What can hang from each mark:
K: D L Q
S: L
D: K M
L: G K M U
Q: A K U
A: D L
U: D
X: G
M: D

Each row was made from one small tree. The marks that hang from a mark follow it in brackets, in alphabetical order. Every link used is in the known rows. Write each row's tree.
Known rows:
X(G): [-1.15 -0.79 -1.29 -0.02 -1.16  2.52 -0.38  0.47 -0.08 -1.49 -0.45 -0.14
  0.44  0.26 -1.10  0.82 -0.29  1.41 -0.01 -0.34 -0.12 -1.07 -1.02]
M(D(K(L Q(U)))): [-2.38  1.32 -0.96 -0.39 -1.19 -0.30  0.45 -0.08  0.26  0.04 -0.56  0.40
  1.52  0.43 -1.06  3.91 -1.72  0.03  0.41  1.86  0.74  0.00  1.90]
Q(U): [-0.76  0.37 -0.18 -0.14 -0.78  0.09  0.08 -0.02 -0.53 -0.43 -0.09  0.55
  0.48  0.44 -2.77  1.03 -0.56  0.57 -0.23  0.27 -0.23 -0.27  0.13]
K(D Q): [-1.60  0.40 -0.48  0.92 -3.41 -0.77 -0.47 -0.42 -0.28 -0.49  0.29 -0.05
  1.20 -0.20 -1.09  1.70 -1.73 -0.24 -0.07  1.51  0.52 -0.28  1.52]
A(L(G M(D(K)) U)): [-0.18 -0.12 -1.01 -0.64 -0.97  1.06  1.17  0.22 -0.05  0.42  1.11  0.68
  0.02  1.68  0.79  3.36  0.12 -0.30 -0.13  1.56  0.27  1.05  0.50]
A(L(K M U(D))): [-0.31 -1.19 -0.51 -0.60 -1.26  0.92  1.58  0.58  0.94  0.12  0.95  0.78
 -0.50  1.12  0.28  3.69  0.05  0.57 -2.90  1.43  0.22  0.98  0.09]
Q(A K(D(M)) U): [-1.59  2.45  0.84 -0.56 -1.91 -3.80  1.70 -1.68 -0.80 -0.87 -0.27  0.00
  1.08  1.01 -3.69  4.58 -1.86 -1.26 -0.51  0.81  0.87 -1.12  3.72]
M(D(K(L(G)))): [-1.92  0.55 -1.33 -0.74  0.10  0.85  0.66  0.37  0.25  0.56 -0.36 -0.23
  0.82  0.39 -0.79  2.41 -0.30  0.25  0.79  1.70  0.82 -0.04  1.09]
A(D(M)): [-1.54  0.46 -0.18  0.91 -0.68 -0.69  0.29 -0.08 -0.80 -0.87 -0.39 -0.16
 -0.97 -0.15 -1.80  3.03 -1.29 -0.06  0.55  0.20  0.93  0.33  1.28]
K(D L(G) Q(A U)): [-1.74  1.07  0.26  0.11 -2.26 -3.12  0.78  0.71 -1.29  0.66 -0.33  0.64
  0.71  0.43 -2.65  3.53 -1.96 -2.08  1.30  2.07  1.17  0.25  3.12]
U(D(K(L(G) Q(A)) M)): [-3.11 -0.76 -0.57 -0.33 -0.81 -1.72  0.85 -0.08  0.98  0.50 -1.33  0.53
  0.77  0.81 -0.18  4.49 -0.40 -0.83  1.54  1.57  0.56  0.59  2.94]
U(D(K(Q))): [-2.56 -1.08 -0.84 -0.51 -1.64 -0.08  0.13 -0.47  0.81 -0.41 -0.83  0.56
  1.51  0.48 -0.09  1.82 -0.34  0.55  0.44  1.83  0.15  0.23  1.61]
U(D(K(L) M)): [-3.18 -0.84 -0.74 -0.03  0.34 -0.44  0.13 -0.15  1.42  0.20 -1.45 -0.04
  0.71  0.10 -0.39  4.78  0.01  0.34  0.79  1.04 -0.01  0.52  1.62]
K(D(M) L Q(A)): [-2.65  0.95 -0.05  1.08 -2.26 -3.10  0.41  0.64  0.16 -0.01 -0.45 -0.31
  0.67 -0.43 -1.62  5.81 -2.35 -1.43  0.69  0.99  0.97 -0.20  3.56]
U(D): [-1.82 -1.49 -0.59 -0.54 -0.68  1.03  0.30  0.08  0.67 -0.37 -0.53 -0.03
  0.66 -0.45 -1.04 -0.03  0.52  1.27 -0.11  0.99  0.11 -0.39  0.33]
L(G K M(D) U): [ 0.91  0.33 -0.92 -1.21 -1.67  1.67  3.33 -0.28  1.03  2.17  1.13  0.92
 -1.03  1.99  1.38  1.20  0.07 -0.14 -2.71  2.52  0.79  0.70 -1.10]
M(D): [-1.28  0.48 -1.04 -0.54 -0.95  1.54  0.62 -0.05  0.43 -0.31  0.28 -0.44
  0.75 -0.46 -1.29  0.26 -0.42  1.19 -0.34  0.81  0.58 -0.98  0.21]
L(K(D Q) M): [-0.39  0.49 -0.51  0.71 -3.52 -0.40  1.52 -0.36  1.44  0.57  0.86  1.23
  0.26  0.86 -0.55  3.02 -1.58  0.56 -2.45  2.04  1.06  0.39  0.46]
S(L): [-1.13 -0.62 -0.57 -0.20 -1.22  1.00 -0.68  1.09  0.06  0.08  1.13  0.03
  0.53  0.25 -1.30  0.50  0.17  1.71  1.02 -0.18  0.00 -0.58 -0.24]
K(D L(G U)): [-1.06  0.03 -0.46  0.14 -0.44 -0.16  0.36  1.03 -1.03  1.24 -0.08 -0.87
 -0.32  0.14 -0.29  2.64 -0.37 -1.37  0.05  1.94  0.26  0.63  0.59]
D(K(L Q) M): [-2.79  0.36 -0.88  1.09 -0.74 -1.42 -0.39  0.34  0.70  0.12 -0.90  0.31
  0.65  1.04 -0.01  6.50 -1.50 -0.73  0.96  0.65  0.17  0.61  2.49]
D(K(L(G) Q) M): [-2.44  0.14 -0.93  0.89 -0.66 -1.32 -0.20  0.27  0.31  0.79 -0.82  0.48
  0.29  1.58  0.19  5.66 -1.00 -1.29  1.65  0.98  0.33  0.89  2.36]

Write each row's tree:
[-1.25  0.30 -0.16 -1.11 -0.82 -1.81  1.48  1.05 -1.52 -1.52  0.31 -0.06
 -0.16  0.73 -1.77  3.94 -1.32 -1.02  0.00  1.00  0.80  0.60  3.02]
Q(A(D(K) L(U)))
[-1.77  0.54 -0.48  0.07 -1.79 -1.23  1.78  1.79  0.85  0.04 -0.03  1.04
  0.66  0.17 -0.68  3.72 -1.82  0.10  0.28  1.23  1.45 -0.51  2.67]
K(L(M(D)) Q(A))
[-2.24  1.17 -0.06  0.91 -0.49 -1.62  0.17 -0.15 -0.46 -0.21 -0.51 -0.89
  0.36  0.39 -1.46  5.25 -1.22 -0.63 -0.49  0.97  1.08 -0.78  2.71]
Q(K(D(M) L))
[ 0.78 -0.68 -0.82 -0.22 -1.07  1.21  2.16  0.51  1.00  1.55  0.88  1.42
 -1.08  1.87 -0.56  0.42  0.59  0.66 -1.63  1.42  0.91  0.59 -0.89]
L(G K M)
[-1.50  0.29 -0.21 -0.48 -0.51 -2.27  1.20  0.49 -1.30 -0.93  0.09  0.26
 -0.50  0.97 -2.50  4.34 -0.85 -1.33  1.56  0.59  1.24  0.72  3.39]
Q(A(D(K M) L(G)))
[-1.23  0.63 -0.50  0.78 -3.11 -0.91  0.62 -0.89  0.82  0.41  0.40  0.08
  0.13  0.46 -1.19  3.56 -1.64 -0.39 -2.17  1.46  0.75  0.15  1.07]
L(K(D(M) Q))
[ 0.09  0.23 -0.65 -0.97 -3.20  0.86  1.93  0.13  0.81  2.20  1.94  1.35
 -0.18  2.07  1.50  1.79 -0.48  0.35 -0.79  2.01  0.84  0.54 -0.49]
S(L(G K(Q) M(D) U))
[-0.33 -0.40 -0.33 -1.37 -1.03 -0.55  1.84  1.41 -0.36 -0.60  1.05 -0.15
 -0.30  0.76 -1.77  2.33 -0.37 -0.37 -2.26  0.46  0.36 -0.21  1.55]
Q(A(L(K U)))
[ 0.12 -0.28 -0.51 -0.65 -1.99  1.01  1.39  0.83  1.14  1.29  1.76  0.86
 -0.32  1.48  0.56  2.28 -0.18  1.39 -1.67  0.83  0.01  0.35 -1.10]
S(L(K M U))
[-1.45  0.28 -0.42  1.08 -0.62 -0.40  0.27  1.16  0.68  0.34 -0.05 -0.05
  0.31 -0.52 -1.30  4.03 -0.94  0.60  0.07  1.24  0.63  0.25  0.75]
K(D L(M))
[-0.39  0.91  0.27 -0.92 -1.94 -2.31  2.27 -0.11 -1.15 -0.53  1.07  0.07
  0.28  1.77 -1.07  3.73 -0.77 -1.50 -0.88  1.66  1.20 -0.41  3.45]
Q(A(L(G M U)) K(D))
[-0.74 -1.03 -0.57 -1.10 -1.60  0.78  0.99  0.15  0.78  1.62  0.95  1.13
  0.38  1.82  1.58  1.66  0.75  0.79  1.35  1.59 -0.20  0.92 -0.36]
S(L(G M U(D(K))))
[-0.72 -1.01 -0.43 -1.18 -1.56  0.72  1.13 -0.06  0.56  2.12  1.03  0.28
 -0.58  1.51  0.63  1.66  0.74  0.08 -0.55  1.28  0.08  0.66 -0.59]
S(L(G K U(D(M))))
[-2.31  0.54 -0.43  1.35 -0.32 -0.97 -0.43  0.51  0.35  0.30 -0.55 -0.99
  0.10 -0.82 -1.67  5.17 -1.03 -0.31  0.38  0.57  0.37  0.09  1.30]
K(D(M) L)
[-1.79  0.49  0.37 -0.84 -0.95 -1.02  0.84 -1.23 -0.64 -0.71 -0.79  0.65
  1.02  1.10 -2.25  2.03 -0.56  0.23 -0.82  1.42  0.65 -0.76  2.01]
Q(K U(D))
[-1.83  0.81 -0.17 -0.42 -0.76 -2.25  1.52  0.16 -0.41 -1.10 -0.51  0.01
 -0.06  0.35 -2.34  3.61 -1.42 -0.56  0.91  0.46  0.94  0.07  2.94]
Q(A(D(K M)))
[-1.41 -0.51 -0.29 -1.14 -2.71 -0.58  1.35  0.36  1.23  0.59  0.92  1.22
  1.12  1.35  1.28  3.01 -0.55  0.81  0.73  1.35 -0.05  0.41  1.08]
S(L(M U(D(K(Q(A))))))
[-0.23  0.59 -0.44 -0.65 -3.06  0.30  1.46 -0.17  0.82  1.93  1.63  1.94
  0.28  1.89 -0.61  1.82 -0.67  0.90  0.09  1.69  1.18  0.37 -0.15]
S(L(G K(Q(U)) M(D)))
[-0.17 -0.73 -0.70 -0.48 -0.92  0.99  0.65  1.04 -0.44 -0.19  1.22 -0.15
 -0.69  1.02 -0.66  2.92 -0.18 -0.10 -2.99  0.78  0.07  0.50  0.19]
A(L(K U))
[-0.90  0.17 -0.76  0.17 -1.70  0.19  1.49  1.29  0.01  1.45  0.18  1.03
 -0.20  1.27  1.79  3.13 -1.12 -1.00  0.11  2.17  0.98  0.62  1.08]
K(L(G M(D) U) Q)
[-2.36 -0.08 -1.06  0.36 -0.81 -0.61 -0.32  1.23 -0.01 -0.14 -0.65  0.44
  1.03  0.92 -0.34  3.99 -1.24 -0.22  0.65  1.33  0.36  0.37  2.14]
D(K(L Q))
[ 0.33 -0.44 -0.49 -0.58 -2.99  0.58  1.48  0.66  0.48  2.07  1.85  1.51
 -0.47  2.45  1.39  1.66 -0.24  0.22 -0.75  1.61  0.47  0.78 -0.59]
S(L(G K(Q) M U))
[-1.05  1.06  0.16 -0.22 -2.59 -2.19  1.88 -0.25 -0.25 -0.13  0.04  1.11
 -0.42  1.06 -2.63  3.52 -2.20 -0.82 -1.81  1.16  1.31  0.22  2.15]
L(K(Q(A(D(M)) U)))
[ 0.18  0.11 -0.57  0.45 -3.34 -0.29  1.79 -0.44  0.79  1.61  0.99  1.53
 -0.27  1.68 -0.28  1.71 -0.84 -0.31 -1.42  2.57  1.33  0.81  0.29]
L(G K(D Q) M)
[-0.75 -0.16 -0.19  0.80 -0.88 -0.19  0.40  1.08 -1.08 -1.45  0.64  0.83
 -0.86  0.30 -1.84  3.79 -1.11  0.56  0.26  0.61  1.36  0.95  1.41]
A(D L(M))
[ 0.76 -0.62 -0.67 -0.31 -1.11  1.27  1.74  0.50  0.07  1.22  0.79  0.85
 -0.83  1.86  1.48  0.40  0.53 -0.25 -0.35  1.27 -0.16  0.67 -0.86]
L(G M U)
[-0.54 -0.33 -0.15 -1.30 -2.39 -1.13  2.21 -0.12 -0.17  1.11  0.11  1.48
 -0.13  1.72 -1.97  0.43 -0.49 -1.00 -1.20  2.16  1.17  0.28  1.45]
L(G K(Q(A U(D))))
[-1.68  0.52 -0.02  0.32 -2.60 -2.15  1.04  0.39 -0.72 -1.08 -0.11  0.53
  0.03  0.28 -1.60  2.55 -2.14 -0.83  0.59  0.60  1.23 -0.33  3.00]
K(Q(A(D(M))))
[ 0.24 -0.10 -0.20 -1.09 -1.72 -0.96  2.45  0.80 -0.04  0.31  1.35  0.46
 -0.49  1.26 -1.30  2.71 -0.28 -0.80 -1.62  1.38  0.69  0.46  1.42]
Q(A(L(G K(D) M U)))
